What can hang from each mark:
j188: j183 j993
j692: j183 j631
j336: j342
j787: j20 j171 j883
j20: j787
j631: j692
j342: j336
j183: j171 j188 j336 j692
j171: j183

Every row comes from one small tree of marks. Brackets hold a mark, then the marks that hang from it, in the order of their numbers. Every link used is in the known rows. Which tree was each row made from?
In the rows, 128 means zero.
Known rows:
{j787 j20 j171}: [ 97 131 138 150 141 131  95 138 193 110 119 128 123 110 145 102  62 151
 125  79  86 190 144 118 128 160  92 102  92 125  92 120  95 155 135 161
 152 181 133 112 147  83 154  94 130  94 118 137 131 189  85  92 163 164
  41 104 140 173 173]
{j692 j631}: [147 131 123 102 136 125 110 135 143 118 116 152 108 144 145  71 100 181
 114 125 120 176 133 140 156 190 109 130 159 138 149  92 107 125  85 157
 151 100 176 115 140  78 147 142 105 124 146 171 128 187 146 135 166 124
  75 163 193 172 100]
{j342 j336}: [157 149 163 116  80 154 157 146 172 111 125 126 151 176 117  56 110 148
 148 129 127 214 127 153 137 140  49 101 160 167 128 129 108  89 107 120
 163 104 132 104 139  60 117 131 143 139 115 180 117 147 122 126 119 107
  56 129 186 138 120]
{j787 j171}: [116 136 124 132 120 131 136 160 182  97 111 141 144 142  98 101  75 120
 119 103 115 161 129 127 138 157 114 119  95 132 121 108 105 150 118 133
 181 166 169 115 142  59 134 126 147 118 116 153 133 161  75 111 154 140
  47 147 137 168 141]
{j171 j183}: [140 134 113 147 113 112 113 174 174  90 133 181 131 166 150  73 108 125
 112 134 134 168 167 156 130 138  66 122 174 161 138 124 103 103 112 115
 141  87 149  96 160  90 121  94 118 149 124 174 128 127 111 122  96 126
 119 143 126 118 147]
{j188 {j183 j171 j336 j692}}: [114  99 122 110 103 131 134  88 101 114 135 124 140 111 150 126 145  80
 119 135 102 119 130 127 115  66 130 139 113 153 123 153 144 131 131  87
  85 161 117 134 114 101 128 103 153 138 119  84 132  93 130 132  91 124
 170 124 141  72 108]
{j171 {j183 j336}}: [136 119 121 127 127 104 134 182 145  80 122 174 137 138 144 119 105 115
 122 142 118 149 155 178 125 132  69 119 174 174 138 125 110  71 126 116
 125  97 139 103 153 124 120  85 133 149 128 172 129 110 109 140  96 138
 123 130 116  69 150]
{j183 j171 {j188 j993} {j692 j631}}: [139 148 129 141 107 159 110  73 100 146 181  71 113 148 139 102 192 142
 100  90 172  56  85  79 133 122 209 141  91  87  89 132 149 160 104  90
 130 116  88 175 111 174 160 178 141 146 170  62  91  89 168 153 105 113
 244 115 164 179  96]
{j171 {j183 j336 j692}}: [153 116 119 139 117 112 134 155 125  97 142 139 155 127 167 132 142 111
 112 133 127 131 157 190 118 114 108 126 170 175 148 139 117  74 116  98
 120 101 120  99 128 133 140  78 117 139 114 136 122  97 119 149 105 121
 160 109 100  82 159]
{j336 j342}: [126 144 131 100 115 114 114 171 133 132 122 170 133 162  81 101 147 148
 132 153  78 199 117 103 137  95  77 147 144 156 162 107 120 141  95 142
 135 123 161 107 106  49  93 130 154 152  72 152 128 191 116 112 165 107
  66 139 139 141 108]
{j692 {j183 j171 j188} j631}: [118 141 124 103 148 141 141 102 120 152 108 161  91 137 112 133 118 141
 121 140 186  85  96 100 123 154 197 131 149  70 107  98 122 164 132 157
 120  85 128 151 132 162 130 167 105 136 158 148 149 117 178 125 144 123
 166 136 130 155 100]
{j20 {j787 {j171 {j183 j692}} j883}}: [130 143  98 186 172 124 107 152 151 157 161 142 175 120 169 146  54 122
 126 110 103 130 165 161 138 126  90 111 137 126 134 176 150 145 126 117
 158 166 164 158 168  96 125  97  83  91 114 103 108 156  70 133 121 142
  81 109  92 154 198]
{j188 {j183 {j336 j342} {j692 j631}}}: [135  85 121  91 120 125 111 103 106 137 120 116 135 115 150 143 151 146
 113 143  88 145 139 147 124  98  92 154 125 193 146 147 144 125 109 128
 106 140 127 121  98 102 118 104 105 146 115  98 130 132 160 126 117 121
 136 135 159  97 107]
{j183 j171 {j336 j342} {j692 j631}}: [118 124 132  56 152 128 124 129  49 143 120 107 126 101 123 182 160 137
 120 147  88  92  67 121 116 102 184 152 133 140 150 136 141 152 122 130
  98 134 123 151  85 108 144 151 145 131  78  81 118 137 159 168 196 125
 159  85 121 108  99]
{j692 j183 j631}: [141 126 129 104 155 135 148 131 154 147  89 182  88 118 139 106  92 171
 120 143 168 164 137 140 139 186 126 124 174 106 149  72  97 140 111 193
 131  98 168 100 132 126 144 130  77 126 130 188 157 152 169 134 177 112
  83 164 149 159 109]
{j188 {j183 j171 {j336 j342}}}: [ 87 101 123  84 109 118 125 128 114 112 106 158 124 131 102 133 124  98
 131 155  76 141 115  96 106  64  81 145 116 165 121 150 145 147 144 109
  92 156 128 145 116  82  83 119 172 163 102 112 133 118 121 116  90 145
 134 129 147  66  91]
{j787 j171 j883}: [116 148 104 165 137 123 107 150 186 116 106 117 162 120 125 123  49 108
 132 118 127 165 155 137 165 151  97 114  75 122 126 148 130 154 123 132
 179 172 196 107 159  55 122 121 125 109  83 144  99 177  67 103 164 147
  37 164 126 185 157]
{j183 j171 j188 {j336 j342} {j692 j631}}: [122 133 126  74 137 127 114 105  25 152 143  85 151 130  98 201 191 124
 119 143 113  40  55 117 111  83 228 157 112 127 118 153 161 140 129 104
  95 108  85 187  79 158 125 168 153 132 120  58 112 117 171 149 152 121
 219  78 108 113 102]
{j188 j183 j993}: [130 108 135 157  78 149 122 108 207 115 147 134  93 152 143  33 139 137
 115 102 124 192 171  90 138 108  21 133  92 161 102 122 129 129 109 111
 142 158 136 113 137 111 114 109 144 180 162 137 108 100 119 122  42 121
 132 184 209 127  91]
{j631 j692}: [152 120 139 147  91 112 124 142 114  97 133 100 125 163 132  60 176 142
 134 131  95 183 168 125 131 167 103 136 140 153 199 111 122 115 112 123
 149 132 138  76 133  53 125 148 128  90 132 145 157 175 101 110 133 109
  66 160 143 154 113]
{j183 j171 {j188 j993} j336 {j692 j631}}: [138 130 140 115 122 152 133  84  73 138 165  59 124 119 130 151 189 122
 115 101 151  36  72 110 124 115 214 138  92 104  84 138 156 119 129  89
 110 126  76 189 100 211 163 165 159 143 173  59  92  70 166 175 103 127
 248  99 148 126 101]
{j692 {j183 j171 {j188 j993} j336} j631}: [118 125 138  99 152 146 164 115 120 148 104 132  78 109 108 159 126 136
 130 130 184  73  88 101 119 152 177 122 127  78  92 101 126 135 156 156
 110 110 105 161 122 227 139 161 125 154 173 142 132  72 179 162 122 136
 191 131 139 114  97]
{j183 {j692 j631}}: [167 132 124 121 124 135 110 105 119 138 149 118 131 130 172  91 148 165
 102 111 129 152 139 154 150 155 155 139 148 139 163 106 120 129  72 135
 139 111 155 109 112  91 170 128  94 111 126 121 120 169 152 142 173  94
 112 142 166 180 121]
{j631 {j692 {j183 j336}}}: [145 105 149 131 115 115 170 143 105 111 102 117 115 120 123 124 163 123
 154 152 121 162 166 140 116 161 121 123 153 140 202 105 116 101 145 148
 124 137 127  73 122 114 123 132 118  90 122 161 181 137 119 124 141 112
  72 152  99 105 118]

Which tree is each row?
[146  84 134 136 107 156 129  84 154 127 147  88 101 108 178  95 157 152
 105  98 124 147 154 133 133 122  72 138  95 171 111 138 141 108 112 115
 127 160 112 122 113 164 148 104 113 165 170 100 100  80 153 158  65 121
 173 154 203 106 100]
{j188 {j183 j336 {j692 j631}} j993}
[104 120 130  51 175 133 159 153 100 152  66 177  85  93 100 178 101 145
 132 166 133 112  83 112 107 142 152 134 167 104 143  97 116 156 153 189
 101 119 143 133 111 140 121 147 116 142  92 158 154 129 175 156 197 133
 117 114 115  99  90]
{j692 {j183 j171 {j336 j342}} j631}
[ 99 141 120 183 159 124  65 125 201 128 117 102 137  86 172 124  39 139
 138  94  99 190 169 129 158 155  73 101  72 115 101 155 117 159 138 157
 155 184 162 103 167  80 143  88 107  83  89 122  99 203  74  80 173 174
  26 121 129 184 189]
{j787 j20 j171 j883}
[132 145  98 190 163 124 102 135 144 160 175 131 185 133 161 153  67 114
 128 107 116 101 157 157 139 117 113 114 126 122 116 185 160 139 129 103
 158 150 142 176 163 122 114 108  84  95 138  90 105 146  73 118  97 141
 117 108  86 160 202]
{j20 {j787 {j171 {j183 j188 j692}} j883}}
[143 142 142 161 108 145 160 117 173 147 141 154 107 144  94 104 153 127
 141 124 186 141 136 105 132 115 125 124 126  88 107  91 115 123 121 137
 134 107 120 115 124 189 116 128 135 160 150 162 142  95 136 119 100 107
 139 160 127 141 123]
{j692 {j183 {j188 j993}}}
[139 147 118 120 115 137 106  71  71 142 168  93 137 151 134 121 178 127
 104 113 154  51  84 106 131 120 238 145 117  97 108 136 147 162 102  95
 116 102 102 172 110 136 155 174 133 119 153  71 115 123 165 131 137 112
 218 110 139 175 108]
{j183 j171 j188 {j692 j631}}
[154 121 149 174  88 130 149 120 132 126 138  92 108 154 113  89 199 139
 141 128 154 142 163 101 119 155 125 131 121 119 167 111 128 121 137 128
 144 122 101  92 125 148 118 158 118 114 163 143 164 110 128 114  94 100
 125 165 117 146 115]
{j631 {j692 {j183 {j188 j993}}}}
[140 106 147 117 117 108 160 157  93 121  98 120 116 125 100 141 175 131
 153 164 101 164 151 127 104 142 111 137 151 153 208 111 120 110 148 157
 127 136 121  73 104 107 107 137 122 102 100 154 181 141 124 123 156 110
  71 139  90  99 113]
{j631 {j692 {j183 {j336 j342}}}}
[143 134 124 119 147 137 138 114 139 155 112 162 105 141 120 124 116 161
 121 139 181 121 130 133 137 174 161 132 161  98 123  87 112 136 114 167
 134  78 140 125 127 164 129 147  82 136 169 171 154 133 171 117 145 112
 129 160 139 162 114]
{j692 {j183 j188} j631}
[112 142 143 120 104 135 146 127 107 112 152 103 121 143  76 126 162  92
 144 117 133  80  83  86 123  87 152 123  93  97  76 131 144 107 149  84
 113 132  89 182 124 190 117 164 212 162 171 105 101  73 120 150  73 140
 205 119 144  89 101]
{j183 j171 {j188 j993} j336}
[ 94 137 136  59 137 112 140 171  79 116 103 157 125 124  71 159 130 100
 148 159  70 134  73  98 113  74 121 141 129 135 139 126 127 139 143 126
  97 142 136 150 109  87  98 146 199 147  70 126 125 148 118 146 164 137
 115 103 121  74  95]
{j183 j171 {j336 j342}}
[ 95 136 104 198 158 116  53 150 213 111 112 120 138  96 196 130  29 136
 122  95 117 167 184 147 141 160  48  99  92 138  93 177 113 144 155 147
 161 159 144  98 188 103 138  69  83  98  94 130  97 167  82  86 134 181
  71 105 103 163 208]
{j787 j20 {j171 j183} j883}
[ 91 124 109 180 167 114  68 155 196 106 105 111 142  76 190 167  26 124
 134 104 106 158 177 166 137 152  53  94  94 150  93 183 116 117 171 146
 145 164 139 103 182 126 139  59  91  97  95 132  99 153  77  93 133 189
  74  94  94 127 215]
{j787 j20 {j171 {j183 j336}} j883}
[135 130 129  94 131 129 125  86  41 133 150  80 150 120 130 174 173 108
 116 123 135  34  75 136 126 114 242 141 118 107 106 144 151 120 127  93
  99 108  89 182 100 170 153 163 148 117 158  70 115  99 164 151 135 127
 219  93 126 116 113]
{j183 j171 j188 j336 {j692 j631}}
[117 134 104 163 182 118 120 171 156 140 136 156 171 113 149 160  29 114
 140 122  88 140 161 167 133 133  69 105 140 134 128 171 147 125 144 128
 152 165 168 166 177 107 107 100  99  98 125 124 109 152  61 136 114 159
  68 114  95 119 193]
{j20 {j787 {j171 {j183 j336}} j883}}
[114 152 132 129 120 132 159 116 125 144 129 174 116 143  83 125 135  90
 136 143 178  98 107  91 120  98 181 124 140  67 108 103 117 154 136 125
 106 108 120 137 124 153 112 149 151 139 133 148 153 106 144 110 126 118
 156 134  99 127 116]
{j692 {j183 j171 j188}}
[128 117 143 132 108 117 161 123  76 116 116 101 120 134 100 143 183 101
 151 148 137  96 131 109 102 137 177 132 133 109 167 123 137 118 163 128
 115 127  94 115 121 149 114 164 142  95 141 127 177 107 129 116 117 124
 138 129  83 104 110]
{j631 {j692 {j183 j171 j188 j336}}}
[142 117 130  98 156 130 160 115 115 146 100 153 114 116 113 166 113 150
 134 152 167 106 117 154 132 166 165 124 158 109 123  93 118 101 133 165
 119  84 127 134 119 195 132 134  98 132 170 172 153 121 173 133 146 125
 129 146 129 117 119]
{j692 {j183 j188 j336} j631}
[138 128 116 145 110 104 125 162 135  93 141 155 156 161 126 137 128 108
 124 140 139 112 145 174 122 117 105 122 158 159 114 142 125  64 131  91
 124  76 104 134 149 158 108  98 138 157 166 153 123  95 120 121  63 140
 171 125 106  77 157]
{j171 {j183 j188 j336}}
[132 130 147 123 126 135 172 148 138 155 122 149 117 130  64 166 161 123
 151 148 149 131 110 109 116  84 114 134 126 114 116 104 127 106 143 142
 118 116 103 127  97 202  95 125 153 173 124 150 137  90 137 134 111 113
 144 137 103  90 123]
{j692 {j183 {j188 j993} {j336 j342}}}
[150 124 137  95 124 116 141 145  81 139 137 118 162 114 112 163 175 126
 139 150  77 151 112 156 127  74 130 147 140 169 169 126 133 106 104 119
 107 136 131 112  76 103 125 103 154 129  67 107 123 151 124 148 172 103
 108 108 111  94 127]
{j183 {j336 j342} j692}
[139 159 140 161  84 152 124  82 106 140 197  79 134 156 116  94 209 104
 115  93 159  69  92  76 129  74 197 136  87  88  86 139 151 153 111  64
 121 131  82 166 106 170 145 166 177 149 149  59  95  76 136 143  90 103
 237 113 138 159 112]
{j183 j171 {j188 j993} j692}
[112 139 102 223 146 120  45 107 182 132 148  77 164 104 200 159  79 126
 117  86 141 117 171 155 137 134 108 107  81 133  79 200 132 138 149 116
 153 149 109 114 171 139 146  73  77  94 113  89  92 143 100  73 118 167
 130  89  83 176 222]
{j787 j20 {j171 {j183 j188 j692}} j883}
[114 125 128  85 159 134 159 115  99 146  96 151 101 111 103 177 110 124
 131 151 171  71  92 120 120 148 198 125 147  82 108 103 125 134 152 157
 102  96 117 159 121 191 130 155 118 131 161 148 153 101 173 143 145 135
 165 126 118 108 104]
{j692 {j183 j171 j188 j336} j631}
[124 113 146 116 121 116 169 142  86 110  98 116 106 116 116 129 164 104
 150 151 121 129 141 115 101 148 147 127 146 122 191 111 121 123 161 141
 113 145 119  91 125 112 120 153 136  90 112 142 178 120 122 135 144 117
 102 132  91  98 106]
{j631 {j692 {j183 j171 j336}}}
